Each row was made from one small tree. The marks that hang from a mark follow it in brackets, in alphabetical order. Every link used is in the known rows. Write each row's tree.
Known rows
famovel{miguf{nobi noli nopel} riba}: [-2.434 -1.686 -4.511 -1.781  5.258  0.520 -2.739 -0.918 -4.291 -3.389
 -2.051  1.346 -5.285 -4.019 -3.648  0.455  1.279 -0.122]
nobi{miguf{noli{zogokap} nopel}}: [ 0.802 -0.159 -1.100 -0.530  1.727 -0.875  2.015 -0.594 -1.597 -2.718
 -1.741  0.543 -0.939 -3.376  1.231 -1.804  0.157  0.878]
miguf{nobi nopel}: [-0.225  0.418 -1.979 -1.554  2.715 -0.949 -0.274 -0.555  1.159 -0.778
 -0.335  1.577 -2.774 -1.345  0.198  2.215 -0.176 -0.012]
famovel{miguf{nobi noli} riba}: [-3.384 -2.026 -3.792 -0.280  4.559  1.340 -3.038 -0.484 -4.454 -2.434
 -1.601  0.864 -3.520 -3.690 -2.985 -1.555  2.948 -1.500]
nobi{miguf{noli}}: [-1.201 -1.101 -0.388  1.047  0.964  0.841  0.657 -1.320 -1.557  0.787
 -0.467  0.227  1.330 -1.690  1.161 -3.106  1.700 -1.026]
famovel{miguf{nobi noli nopel}}: [-2.000 -0.454 -3.477 -0.449  4.457 -0.056 -3.204 -0.973 -2.817 -2.398
 -0.789  2.290 -3.131 -2.976 -1.631  1.488  1.074 -0.575]
zogokap{noli nopel{miguf{nobi}}}: [-2.067  1.268  0.605 -0.247  5.430  0.908 -1.533 -2.305 -0.485  3.729
  0.151  3.439  0.357  1.909  0.411 -2.747  2.641 -0.018]
miguf{nobi noli{zogokap}}: [-1.841  0.139 -1.438  0.135  3.517  0.043 -0.301  0.070 -1.765 -2.634
 -1.399  0.769 -1.266 -3.537  0.540 -1.584  2.558  0.526]
noli{zogokap{nopel{miguf}}}: [-1.519  0.385  0.192 -0.074  1.913 -0.617  0.080  1.060 -0.657  0.539
 -1.305  1.828  0.360  0.694  1.280 -1.077 -0.148  0.585]
famovel{miguf}: [-0.338 -0.378 -1.176  1.209  0.512 -0.370 -2.189  0.507 -1.769 -1.507
 -0.105  0.881 -0.918 -0.777 -1.199  0.345  0.274 -1.240]
noli{zogokap{nopel{miguf{nobi}}}}: [-2.695  0.656 -0.989 -0.015  3.919 -0.702 -0.330  0.908  0.248  0.567
 -1.285  2.967 -0.718 -0.489  2.094 -0.851  1.431 -0.722]
nobi{miguf{noli nopel}}: [-0.147 -0.636 -1.253 -0.630  1.539  0.201  0.998 -1.743 -1.184 -0.108
 -0.755  0.685 -0.369 -1.958  0.576 -1.193  0.038  0.085]
riba{nobi}: [ 0.178  0.554  0.525  1.619 -1.884 -0.038 -0.029 -0.181  0.822 -0.879
 -0.039  0.399  0.159 -0.577 -1.535 -0.092  1.382  0.004]
riba{famovel{miguf} nobi}: [ 1.312 -0.372  0.186  3.130  0.870  0.811 -2.240  0.043 -0.892 -1.631
  0.344  1.040 -1.441 -1.646 -4.490 -1.572  2.248  0.531]
miguf{nobi noli nopel}: [-1.628  0.091 -2.346 -1.914  3.970  0.296 -0.985 -1.465 -1.102 -0.677
 -0.588  1.287 -2.253 -2.368 -0.669  1.055  0.853  0.794]
nopel{miguf{nobi noli{zogokap}}}: [-1.315 -0.361 -1.181 -0.027  3.443  1.404 -1.211  0.294 -2.284 -0.074
 -1.507  1.456 -1.689 -1.530  1.488 -1.690  2.067  1.586]
riba{famovel nobi}: [ 1.644 -0.069  1.392  1.779  0.484  1.237 -0.244 -0.582  0.861 -0.072
  0.451 -0.093 -0.560 -0.835 -3.452 -1.877  1.947  1.984]
riba{famovel{miguf{nopel}} nobi}: [ 2.283 -0.145 -0.700  1.453  1.717  0.107 -1.935 -0.409 -0.980 -2.478
  0.033  1.462 -3.000 -1.814 -5.106  0.366  0.572  2.033]
riba{famovel{miguf{nopel}}}: [ 1.839 -0.736 -1.069 -0.237  3.593  0.185 -1.977 -0.133 -1.824 -1.638
  0.065  1.154 -3.157 -1.362 -3.471  0.586 -0.875  1.955]

Which tree is each row?
[ 0.619  0.528 -0.889 -1.819  2.133 -0.410  0.415 -0.463 -2.278 -3.498
 -1.705  0.108 -1.908 -2.730 -0.824  0.107 -0.852  2.959] | miguf{noli{zogokap} nopel}
[-4.516  0.770 -1.394 -0.169  5.143 -0.864 -0.331 -0.384 -1.587 -1.999
 -1.429  1.861  0.099 -3.229  0.206 -1.799  2.960 -1.030] | miguf{nobi noli{zogokap{nopel}}}
[-4.936  0.173 -2.727  1.095  6.026 -1.201 -2.505  0.014 -3.417 -3.433
 -1.568  2.941 -0.686 -4.146 -0.856 -1.594  3.262 -2.404] | famovel{miguf{nobi noli{zogokap{nopel}}}}
[-0.691  0.520 -2.215 -1.563  4.169 -0.679 -0.054 -0.545 -1.663 -3.339
 -1.623  1.108 -2.953 -3.686 -0.093  0.380  1.036  1.603] | miguf{nobi noli{zogokap} nopel}
[-0.811  0.999  1.820 -0.472  3.303  1.135 -1.012 -1.882 -1.144  3.874
 -0.018  2.199  1.396  3.015 -0.247 -3.025  1.009  1.052] | zogokap{noli nopel{miguf}}
[-2.233 -0.926 -1.205 -0.344  3.266  2.415 -2.007 -0.790 -1.802  2.580
 -0.618  1.638 -1.035 -0.018  0.884 -1.062  2.137  0.725] | nopel{miguf{nobi noli}}
[ 1.133 -1.122 -1.526  0.144 -1.223 -0.719  2.257 -0.661  0.564 -1.961
 -1.536  0.396 -2.877 -2.551 -2.046 -1.215  0.656 -0.626] | famovel{riba{nobi{miguf{nopel}}}}
[-4.097 -0.363  0.108 -0.837  3.111  1.707 -1.644 -1.028 -2.779  3.179
 -0.677  1.565  1.455  1.419 -0.301 -1.409  0.753  0.780] | zogokap{nopel{miguf{noli}}}
[-3.116  0.002 -0.428  1.075  2.800 -0.997  1.561 -0.568 -1.598 -1.123
 -1.564  1.221  1.890 -3.223  1.403 -4.124  2.310 -1.886] | nobi{miguf{noli{zogokap{nopel}}}}
[-0.089 -0.502 -0.348  1.410  1.032 -0.200  1.721 -0.332 -1.634 -1.855
 -1.454  0.095  0.608 -3.257  1.753 -3.833  1.927 -0.263] | nobi{miguf{noli{zogokap}}}
[ 0.902 -0.492 -0.800  1.015  3.021  1.447 -2.898 -1.504 -2.917 -2.364
 -0.297  1.352 -2.598 -2.745 -5.869 -0.723  1.217  2.730] | riba{famovel{miguf{noli nopel}} nobi}
[-0.676 -0.921 -2.471 -0.564  7.193  1.243 -3.258 -1.239 -3.291 -1.519
 -0.258  1.959 -3.887 -3.285 -3.631 -0.287  1.638  1.554] | riba{famovel{miguf{nobi noli nopel}}}
[ 0.184 -0.274 -0.592  0.904 -0.413  0.062  0.920 -1.907 -0.389 -0.681
 -0.882  1.007 -0.387 -2.624 -0.928 -1.363  1.351  0.063] | riba{nobi{miguf{noli nopel}}}
[-3.223  0.498 -0.148 -0.419  3.298 -0.614  0.058 -0.219 -2.406 -1.894
 -1.268  0.722  1.178 -2.248 -0.611 -2.034  1.351  0.384] | miguf{noli{zogokap{nopel}}}
[-0.479 -0.607 -1.801  1.559  6.575  0.928 -2.685  0.212 -3.691 -3.525
 -0.952  1.436 -2.556 -4.637 -2.462 -2.859  3.592  0.928] | riba{famovel{miguf{nobi noli{zogokap}}}}
[-0.072 -0.556  0.188 -0.219  1.506  1.558 -0.716  0.319 -2.939 -0.086
 -1.601  0.302 -0.570 -0.375  0.747 -1.810  0.450  2.910] | nopel{miguf{noli{zogokap}}}
[-5.043 -0.357 -1.137 -0.648  5.036  1.760 -2.150 -1.310 -1.846  3.026
 -0.537  2.717  0.271  0.173  0.691 -1.454  2.343 -0.658] | zogokap{nopel{miguf{nobi noli}}}
[-0.262 -1.467 -1.730 -0.326  0.323  0.529  1.511 -1.759 -1.458 -1.946
 -1.951  0.117 -2.311 -3.372 -2.898 -2.361  1.656  0.490] | famovel{riba{nobi{miguf{noli nopel}}}}
[ 0.696 -0.658 -2.540 -0.159  5.724 -0.099 -2.415 -0.195 -1.035 -1.641
  0.231  2.319 -4.258 -2.226 -2.856  0.871  0.600  0.688] | riba{famovel{miguf{nobi nopel}}}
[-2.179 -1.579 -3.664  0.233  3.336 -0.077 -2.047  0.492 -2.368 -2.498
 -1.391  1.196 -3.962 -2.624 -2.138 -0.450  1.938 -2.342] | famovel{miguf{nobi} riba}
[ 1.981 -0.611  1.035  3.424 -0.263  0.925  1.398 -0.756  1.586  0.634
  0.358  0.703  0.347 -1.589 -1.544 -3.933  2.855 -0.026] | riba{famovel nobi{miguf}}
[-1.638 -1.377 -1.798  1.331  6.346  1.927 -3.680 -1.036 -3.239 -0.656
 -0.013  1.352 -2.052 -3.077 -2.966 -2.195  3.375  0.354] | riba{famovel{miguf{nobi noli}}}
[ 0.452 -0.851 -2.609 -0.115  0.002 -0.836 -1.253  0.096 -1.833 -4.125
 -1.735  0.863 -4.531 -2.644 -5.052  1.253  0.114  0.307] | famovel{miguf{nopel} riba{nobi}}
